What can hang from each mark
tezum: luver
luver: bagirim laba lizo nasi pala pevi susil tezum
pevi: luver
lizo: luver susil
susil: lizo luver
lemib: luver
nasi: luver
bagirim: luver

Each row was made from one small tree. Brackets hold a mark, then the marks that hang from it, in alphabetical order. Every link used is in the known rows. Write each row's tree.
(in the rows, 128 means zero)
Known rows
{nasi {luver bagirim laba pala susil}}: [101 119 112 145 189 155 142 111 140  85 106 146 185 127  77  96  99 125
 183 150 112  88  94 138 182 177 189]
{tezum {luver bagirim pevi {susil lizo}}}: [107 145  78 140 153 137 118 119 124  73  73 141 157 152 146 113 130 111
 206 117  90  96 118 160 189 140 204]
{luver laba pala tezum}: [ 93 121 113 171 179 161 125 117  79 100  95 147 156 147 103 104 105 143
 174 132 124 138 125  92 131 168 162]
{nasi {luver laba lizo pala}}: [ 97 120 132 123 174 131 153 144 118  96 137 130 171 128  96 103  97 121
 174 143 111 112 108 136 136 178 153]
{susil lizo {luver pala}}: [128 121 115 134 158 149 134 109 112 101 122 151 164 150 106 128 102 133
 183  87  95 138 128 152 124 154 148]
{luver laba nasi pala pevi tezum}: [ 80 148 112 225 197 160  97 100  94 101  68 134 163 165  86 117 126 147
 159 163  93 122 110 104 165 149 179]
{lizo luver}: [123 139 124 137 137 152 129 124  70 124 110 119 127 112 135 149 105 134
 149 114 118 134 148 138 132 169 138]
{bagirim {luver lizo nasi pala tezum}}: [ 93 135 136 148 178 147 132 111  93  93 123 147 190 175 115 144 113 138
 142 118 113 145 123 119 102 191 152]
{lemib {luver pevi tezum}}: [112 136 114 158 165 129 119 144 100 102  46  94 138 149 148 131 125 133
 142 137 117 136 106 119 171 152 165]
{pevi {luver lizo tezum}}: [128 137 139  88 157 133 165 146 104  73  95 111 147 134 141 146 107 137
 129 115 136 149 108 108  89 201 160]
{lemib {luver tezum}}: [117 131 128 143 147 132 131 146  92 105  53 121 134 142 145 125 121 127
 140 115 151 147 110 109 151 179 162]
{lizo {susil {luver laba pala}}}: [ 93 127 120  95 184 152 157 116 112 104 120 122 159  94  87 100 109 147
 197 135 107 111 114 144 128 192 145]
{nasi {luver susil}}: [137 126 158 141 154 119 154 122 141  95  96 136 154 122 133 147 121  92
 154 120 133 116  96 135 138 183 159]
{luver bagirim {lizo susil} pevi tezum}: [ 92 159  86  24 187 144 139 155 107  87  90 102 172 120 138 119 126 132
 168 161 126 110 115 129 149 186 192]
{tezum luver}: [117 147 128 142 128 105 130 127  95 109 113 142 130 116 150 118 114 113
 183 101 136 130 123 136 133 156 151]
{lemib {luver bagirim pala susil tezum}}: [103 112  96 135 180 167 130 126 112  78  34 127 184 151 105 113 105 147
 170 129 130 122 110 112 206 194 198]
{nasi luver}: [130 139 158 133 142 107 135 127 125 120 133 143 141 119 131 139 104 103
 144 122 145 133 100 137 129 168 140]
{nasi {luver bagirim lizo pevi susil}}: [122 136 105  83 177 125 154 146 159  73  97 102 182 126 119 129 123 108
 162 158  96  83  97 156 178 166 189]
{nasi {luver pala}}: [120 128 151 153 158 120 131 116 119 120 135 142 167 124 103 134  83 122
 154 118 132 133 106 144 155 174 140]
{nasi {luver bagirim pevi tezum}}: [116 164 121 130 170 121 110 117 131 101 100 133 172 149 118 128 104 134
 147 156 135 118  96 131 152 148 175]
{bagirim {luver laba lizo}}: [ 99 125 114 110 174 143 178 143  98  92 147 128 148 127 140 116 130 118
 155 126 101 108 124 135  84 180 143]
{pevi {luver nasi pala susil}}: [115 124 150 191 174 158 146  94 129  80  76 117 161 135  87 162 105 135
 131 121 103 125  97 138 173 211 172]
{luver bagirim lizo nasi pala susil}: [101 132  92 110 185 162 135 128 132  79  86 132 193 141  87 128 122 133
 164 146 108  96 115 138 202 190 201]
{pevi {luver bagirim laba pala}}: [ 95 134  99 129 185 171 146 110 107  86 133 126 156 112  76 111  72 160
 153 142 104 110 108 140 169 189 171]
{pevi {luver bagirim tezum}}: [124 158 120 102 160 152 138 117 106  86 102 139 154 137 119 142  90 143
 127 123 147 140 102 122 129 195 174]
{lemib {luver bagirim {susil lizo}}}: [108 118  83 112 152 163 138 141 125  82  48 130 148 147 145 123 130 110
 162 107 119 105 110 151 205 176 207]
{luver susil}: [131 120 125 138 157 143 150 122 113  94  80 124 143 113 138 140 135 103
 161 113 127 115 118 123 150 179 167]
{tezum {luver nasi}}: [105 161 136 181 127 110 109 114 105 113 100 155 132 132 142 136 125 115
 166 116 135 132 108 133 154 158 162]

Write each row's tree
[106 101 139 133 184 140 170 142 132  72  96 125 179 129 104 107 110 111
 188 144 103  99 101 133 146 191 171] : {nasi {luver laba lizo pala susil}}
[ 85 169  87 174 167 130  88  98 115 108 109 141 177 145  86 122  98 149
 188 148  93 105 110 161 223 143 180] : {tezum {luver bagirim nasi pala pevi}}
[ 98 146  92 120 171 159 125 128  89  96  94 158 150 134 114  97 118 129
 164 142 145 117 115  98 137 168 187] : {luver bagirim laba tezum}
[ 98 106 135 180 173 156 141 112 130  80  91 163 170 158 104 107 112  99
 187 116 102 109 109 140 155 171 179] : {nasi {luver laba pala {susil lizo}}}
[132 154  82  65 181 138 142 139 128  76  91 118 180 144 114 118 131 145
 170 152 101 112 110 138 121 153 174] : {susil {luver bagirim lizo pevi tezum}}
[136 153 109  95 158 141 133 114 119  94  98 151 167 138 112 123 119 145
 165 127 144 128 108 121 110 165 164] : {susil {luver bagirim tezum}}
[121 105 110  97 156 135 178 173 123  75  46  93 143 120 150 131 138 107
 156 120 117 112 107 136 174 199 180] : {lemib {luver lizo susil}}
[103 151 127 180 133 163  98 107  75 118  88 155 135 158 130 161 124 121
 136 110 110 143 140 149 141 161 164] : {susil {lizo {luver nasi}}}
[ 93 136 132 190 191 135 118 111 110  98  92 133 177 153  96 106  98 139
 166 155 101 120 101 118 139 145 158] : {nasi {luver laba pala pevi tezum}}
[ 95 126 139 201 186 172 152  94 126  68  67 125 156 132  76 140 112 142
 147 136  92 110  88 129 168 205 179] : {pevi {luver laba nasi pala susil}}
[ 91 132 129 205 141 140 112  98 118  83  66 170 167 172 120 131 124 112
 200  91 107 127 119 143 181 169 187] : {tezum {luver nasi pala {susil lizo}}}
[ 98 137 137 183 169 147 121  89 100 121 145 150 173 149 112 152 102 137
 138 113 109 133 119 148 136 177 139] : {bagirim {luver nasi pala}}
[112 141 101 162 150 164 110 120  74 109  96 111 132 144 148 149 115 130
 159 114  80 127 151 160 145 135 158] : {susil {lizo {luver pevi}}}
[111 156 104 115 152 167 107 116  65 105  89 141 151 136 121 130  99 151
 151 126 141 133 140 119 135 172 168] : {lizo {luver bagirim tezum}}
[ 70 158  91 181 160 142 100 105 103 104 107 174 167 141  82  92 105 144
 194 147 114 107 109 139 200 156 186] : {tezum {luver bagirim laba nasi pala}}
[113 125  99 165 193 147 141 108 114  97 112 110 163 128  79 106 108 155
 188 150  61 101 117 151 147 140 143] : {susil {luver laba pala pevi}}
[ 96 162 109  18 177 118 148 155 142 101 132  98 174  99 130 125 108 118
 162 169 123  95  92 170 170 187 174] : {nasi {luver bagirim {lizo susil} pevi}}
[ 77 156  95 161 165 159 114 129 103  97  40 148 146 161 106 109 133 143
 134 163 141 122  90 111 191 178 204] : {lemib {luver bagirim laba nasi tezum}}
[127 121 152 147 145 130 145 120 139  90  90 153 152 150 144 141 127  80
 159 103 129 124 101 146 135 172 178] : {nasi {luver {susil lizo}}}
[131 130 144 157 169 120 146 119 145  91  82 105 157 125 136 141 130 100
 156 140 107 100  95 149 158 158 165] : {nasi {luver pevi susil}}
[ 94 131 119 149 161 140 120 146 100  94  46 125 170 166 109 130 112 143
 140 131 125 146 105 112 176 193 177] : {lemib {luver lizo nasi pala tezum}}
[ 77 180  96 109 171 166 100 109  96 123  94 102 154 109 110 153 116 149
 144 168 106 103 123 168 197 178 178] : {lizo {luver bagirim nasi pevi} susil}
[104 134  95 129 186 169 141 121 109  72  56 150 162 138 118  95 138 126
 173 147 133 104 111  96 147 183 203] : {luver bagirim laba susil tezum}
[ 57 148 127 158 175 179 118 104  68 114  99 127 148 109  92 128 104 150
 163 149 108 116 135 141 166 198 163] : {lizo {luver laba nasi pala} susil}
[103 134 114 138 180 149 150 124 122  86 105 137 173 138  72 111 127 143
 172 146  86 114 104 141 128 177 163] : {susil {luver laba lizo nasi pala}}
[108 144 146 175 165 148 127  99 113 104 115 127 152 134  84 161  84 144
 119 120 112 143  98 142 167 196 150] : {pevi {luver nasi pala}}
[116 122 114 149 177 149 152 112 111  99 117 138 158 119  79 103 106 143
 188 131  96 115 115 139 123 164 142] : {susil {luver laba pala}}
[ 85 159  95 149 170 160 117 115 105 108 101 159 143 131  92 116 128 131
 143 160 128 109 103 130 178 168 190] : {luver bagirim laba nasi}
[ 99 137  66 147 189 187 135 115  95  81  67 101 149 118 112 118 126 143
 175 166  70  71 133 150 182 158 191] : {lizo {luver bagirim laba pevi susil}}
[112 103 122 165 174 154 141 128 108  81  25 111 168 148 119 119 110 136
 167 114 123 133 112 104 181 194 178] : {lemib {luver pala susil tezum}}
[113 144  83 133 164 131 125 120 127  83  81 117 157 120 138 119 128 128
 199 135  97  88 113 148 196 149 190] : {tezum {luver bagirim pevi susil}}
[118 144 119 182 180 136 112  90 133 111 100 120 173 139  77 148 118 149
 159 142  73 120 103 161 165 144 147] : {susil {luver nasi pala pevi}}
[ 93 166  90 157 166 145  97 126 118 100  37 123 158 162 116 137 131 148
 123 160 120 126  92 130 216 157 201] : {lemib {luver bagirim nasi pevi tezum}}
[ 86 147 141 189 173 154 128  96  88  95 102 166 152 168 128 130 139 132
 133 133 130 132 107 106  88 173 161] : {bagirim {luver laba nasi tezum}}
[ 90 154 132 185 165 151 115 114  91 101  69 164 142 154 117 120 142 125
 138 147 141 135 106  92 127 170 179] : {luver laba nasi tezum}
[118 130 114 137 156 150 147 119 114  91 105 160 134 140 118 110 134 114
 179 112 101 125 116 145  98 149 161] : {susil lizo {luver laba}}
[ 80 170  87 170 189 161  94 110 104  94  67 140 157 159 101 112 137 144
 145 181 112 109 102 112 174 147 204] : {luver bagirim laba nasi pevi tezum}
[ 88 131 105 187 200 159 114 114  81  95  84 124 163 148 101 104 108 148
 174 153  96 123 122 106 152 141 166] : {luver laba pala pevi tezum}
